Each row was made from one small tree. The marks that hang from a mark follow it in brackets, in alphabetical order. Every link used is in the known rows. Write each row's tree.
Known rows:
mazu{pase zurib}: -.17  .16  .06  .01  .25  .21  -.54  -.06  .04  -.14  -.17  -.06  .26  -.18  -.04  -.15  -.03  -.21  .57  -.02  -.50
gamut{golif{mazu}}: .38  -.10  -.11  .07  .13  .05  -.10  -.05  .17  .23  -.28  -.13  .25  -.28  .20  -.02  .24  .16  -.16  .10  .35
zurib{mazu}: .17  .16  -.18  .00  -.19  .15  -.04  .03  .11  .04  -.06  -.07  -.29  .02  .07  .25  -.13  .20  -.05  .17  -.02
patam{pasofu}: .21  .18  .10  .17  .03  .11  .20  .23  .10  .02  .07  .06  .13  .07  .17  -.07  -.10  -.14  -.16  -.06  -.25
pasofu{gige{mazu} patam}: .08  -.10  -.35  .21  -.29  .23  -.22  .31  -.48  -.10  .34  -.16  .08  -.24  .05  -.12  .41  .23  -.05  .19  -.02
patam{pasofu{gige{mazu}}}: .38  .27  -.08  .19  -.20  .38  .27  .32  -.15  .00  .23  .03  .22  .05  .18  -.08  .11  .02  -.16  .06  -.22
pase{mazu{gige zurib}}: .09  .14  -.20  -.09  -.11  .30  -.67  .21  .37  -.12  -.19  -.04  .22  -.29  .11  -.02  .15  .27  .11  -.08  -.12
zurib{kozab mazu{golif}}: .00  .17  -.56  .26  -.07  .43  -.06  .08  .04  -.12  -.12  -.04  -.37  .11  -.04  .36  .05  .55  -.15  .26  -.14
gige{mazu{golif pase}}: .38  .01  -.34  .15  .02  .36  -.18  -.06  -.24  -.11  .02  -.15  .10  -.13  -.07  -.25  .06  .28  .05  -.06  .09
kozab{zurib{mazu{gige pase}}}: .20  .24  -.05  .05  -.10  .51  -.30  .09  .17  -.19  .11  .02  -.09  -.22  .07  .22  -.04  .32  .41  .07  -.37
kozab{zurib{mazu{golif}}}: .20  .10  -.07  .09  .05  .40  -.16  .17  .15  -.12  .15  -.04  -.21  -.13  -.02  .29  -.09  .35  .12  .05  -.10
mazu{gige golif pase zurib{kozab}}: -.39  .11  -.37  .13  .24  .62  -.76  -.11  -.05  -.40  -.20  -.16  .59  -.38  -.07  -.12  .41  .51  .57  .02  -.63
golif{mazu{pase}}: .23  -.06  -.28  -.12  .14  .26  -.32  -.26  .12  -.01  -.33  -.16  .17  -.17  .07  -.20  .15  .07  .16  .16  .01
pasofu{gige{mazu{pase}} patam}: .08  -.12  -.34  .26  -.23  .29  -.32  .27  -.47  -.14  .28  -.18  .09  -.25  .04  -.18  .38  .18  .14  .19  -.10
kozab{zurib}: .13  .12  .12  .03  .07  .27  -.09  .16  .10  -.12  .21  .08  -.08  -.10  -.02  .12  -.05  .06  .19  -.04  -.20
golif{mazu}: .23  -.03  -.29  -.19  .04  .19  -.18  -.19  .11  .05  -.24  -.12  .15  -.14  .07  -.11  .19  .14  -.11  .15  .11
gamut{golif{mazu{gige pase zurib}}}: .26  .01  -.13  .02  .15  .25  -.44  -.11  .18  .11  -.36  -.16  .54  -.48  .23  -.11  .34  .20  .17  .10  .01
gige{mazu{pase zurib}}: .30  .33  -.21  .02  -.08  .39  -.37  -.02  -.18  -.11  -.01  -.04  .19  -.18  -.03  -.26  -.01  -.01  .23  -.03  -.34
mazu{gige zurib}: -.24  .26  -.05  -.19  -.13  .27  -.52  -.04  .00  -.17  -.03  -.03  .57  -.38  .04  -.08  .28  .20  .29  -.02  -.52
zurib{kozab}: -.13  .18  -.29  .18  -.06  .23  .04  .07  -.02  -.12  -.05  .15  -.18  .15  -.05  .13  .12  .13  -.05  .14  -.29
pase{mazu{gige golif}}: .18  -.18  -.32  .04  .00  .27  -.48  .16  .31  -.12  -.17  -.16  .14  -.24  .07  -.01  .20  .56  -.08  -.10  .29
zurib{kozab mazu{gige golif pase}}: -.06  .19  -.62  .26  -.11  .63  -.32  -.04  .04  -.27  -.19  -.09  -.12  -.07  .02  .26  .19  .71  .19  .28  -.37
pasofu{gige{mazu}}: .24  .14  -.25  .04  -.34  .37  .11  .13  -.38  -.03  .22  -.04  .15  -.04  .03  -.01  .31  .23  -.01  .16  .05
pase{mazu{gige golif zurib}}: .05  -.03  -.29  -.03  .06  .34  -.72  .19  .33  -.16  -.20  -.16  .31  -.35  .04  -.04  .22  .49  .06  -.13  .05

Which tree is each row?
-.29  -.03  -.17  .00  .27  .44  -.79  -.16  -.04  -.30  -.17  -.25  .71  -.49  -.05  -.22  .34  .42  .60  -.07  -.43 | mazu{gige golif pase zurib}
.34  -.07  -.15  .02  .03  .14  -.17  -.09  .16  .18  -.28  -.13  .42  -.39  .25  -.03  .35  .31  -.11  .10  .26 | gamut{golif{mazu{gige}}}
-.01  .06  -.43  .07  .03  .45  -.71  .23  .32  -.22  -.22  -.10  .21  -.28  .02  .02  .27  .55  .04  -.05  -.09 | pase{mazu{gige golif zurib{kozab}}}
-.33  .35  -.24  .04  .00  .55  -.69  -.09  .00  -.34  -.18  .02  .48  -.31  .01  -.10  .30  .20  .65  .09  -.88 | mazu{gige pase zurib{kozab}}
.37  -.12  -.09  .13  .21  .10  -.19  -.10  .18  .20  -.34  -.15  .26  -.29  .20  -.07  .20  .11  .03  .11  .27 | gamut{golif{mazu{pase}}}
-.03  -.12  -.38  .21  -.13  .32  -.43  .33  -.50  -.16  .32  -.25  .24  -.35  -.02  -.15  .47  .32  .00  .14  -.07 | pasofu{gige{mazu{golif zurib}} patam}
.07  .00  -.33  .07  -.07  .39  -.36  -.11  .07  -.15  -.14  -.23  .05  -.21  .07  .12  .08  .58  .24  .13  -.08 | zurib{mazu{gige golif pase}}
-.13  -.22  -.22  .10  .19  .35  -.45  -.21  -.05  -.26  -.12  -.24  .47  -.34  -.01  -.17  .30  .52  .41  -.05  -.08 | mazu{gige golif pase}
.28  .41  -.16  .23  -.19  .50  .18  .37  -.16  -.06  .20  .08  .25  .04  .15  -.04  .16  .03  -.12  .10  -.43 | patam{pasofu{gige{mazu{zurib{kozab}}}}}
.04  .20  -.39  -.17  .07  .38  -.39  -.12  .11  -.04  -.30  -.06  .23  -.18  .03  -.08  .26  .12  .00  .21  -.28 | golif{mazu{zurib{kozab}}}
.21  .02  -.32  .08  -.21  .41  .07  .12  -.41  -.06  .21  -.12  .20  -.07  -.02  -.02  .37  .38  -.05  .13  .17 | pasofu{gige{mazu{golif}}}
.34  -.09  -.15  .07  .11  .19  -.27  -.15  .17  .14  -.34  -.16  .43  -.40  .25  -.10  .33  .26  .08  .11  .19 | gamut{golif{mazu{gige pase}}}
.20  .25  -.44  .18  .06  .55  -.40  .00  -.24  -.21  -.04  -.10  .18  -.16  -.12  -.21  .13  .26  .16  -.01  -.30 | gige{mazu{golif pase zurib{kozab}}}
.04  .17  -.39  -.10  .17  .45  -.54  -.20  .12  -.10  -.38  -.09  .25  -.20  .02  -.16  .23  .06  .27  .21  -.38 | golif{mazu{pase zurib{kozab}}}
.00  .22  -.46  -.17  .03  .57  -.65  -.27  .11  -.19  -.38  -.11  .49  -.36  .08  -.19  .40  .28  .34  .22  -.50 | golif{mazu{gige pase zurib{kozab}}}
.04  .02  -.35  .14  .19  .34  -.59  .29  .33  -.15  -.23  -.09  -.02  -.11  -.04  .05  .11  .32  -.04  -.06  .03 | pase{mazu{golif zurib{kozab}}}
.12  -.04  -.26  .14  .09  .27  -.24  -.05  .09  -.06  -.15  -.22  -.19  -.06  .00  .15  -.10  .35  .17  .12  .05 | zurib{mazu{golif pase}}
.24  .21  -.01  .09  .01  .42  -.22  .13  .18  -.13  .11  .03  -.25  -.11  .03  .24  -.16  .16  .35  .08  -.29 | kozab{zurib{mazu{pase}}}
-.33  .39  -.25  -.06  -.16  .44  -.49  .01  -.02  -.25  -.07  .07  .45  -.28  .02  .01  .36  .30  .26  .08  -.73 | mazu{gige zurib{kozab}}
.18  .13  -.13  .04  -.05  .48  -.24  .13  .13  -.18  .16  -.05  -.05  -.24  .03  .27  .04  .51  .18  .04  -.19 | kozab{zurib{mazu{gige golif}}}
.08  .03  -.34  .00  -.17  .31  -.23  -.04  .06  -.09  -.06  -.20  .03  -.20  .07  .21  .12  .65  -.03  .12  .02 | zurib{mazu{gige golif}}
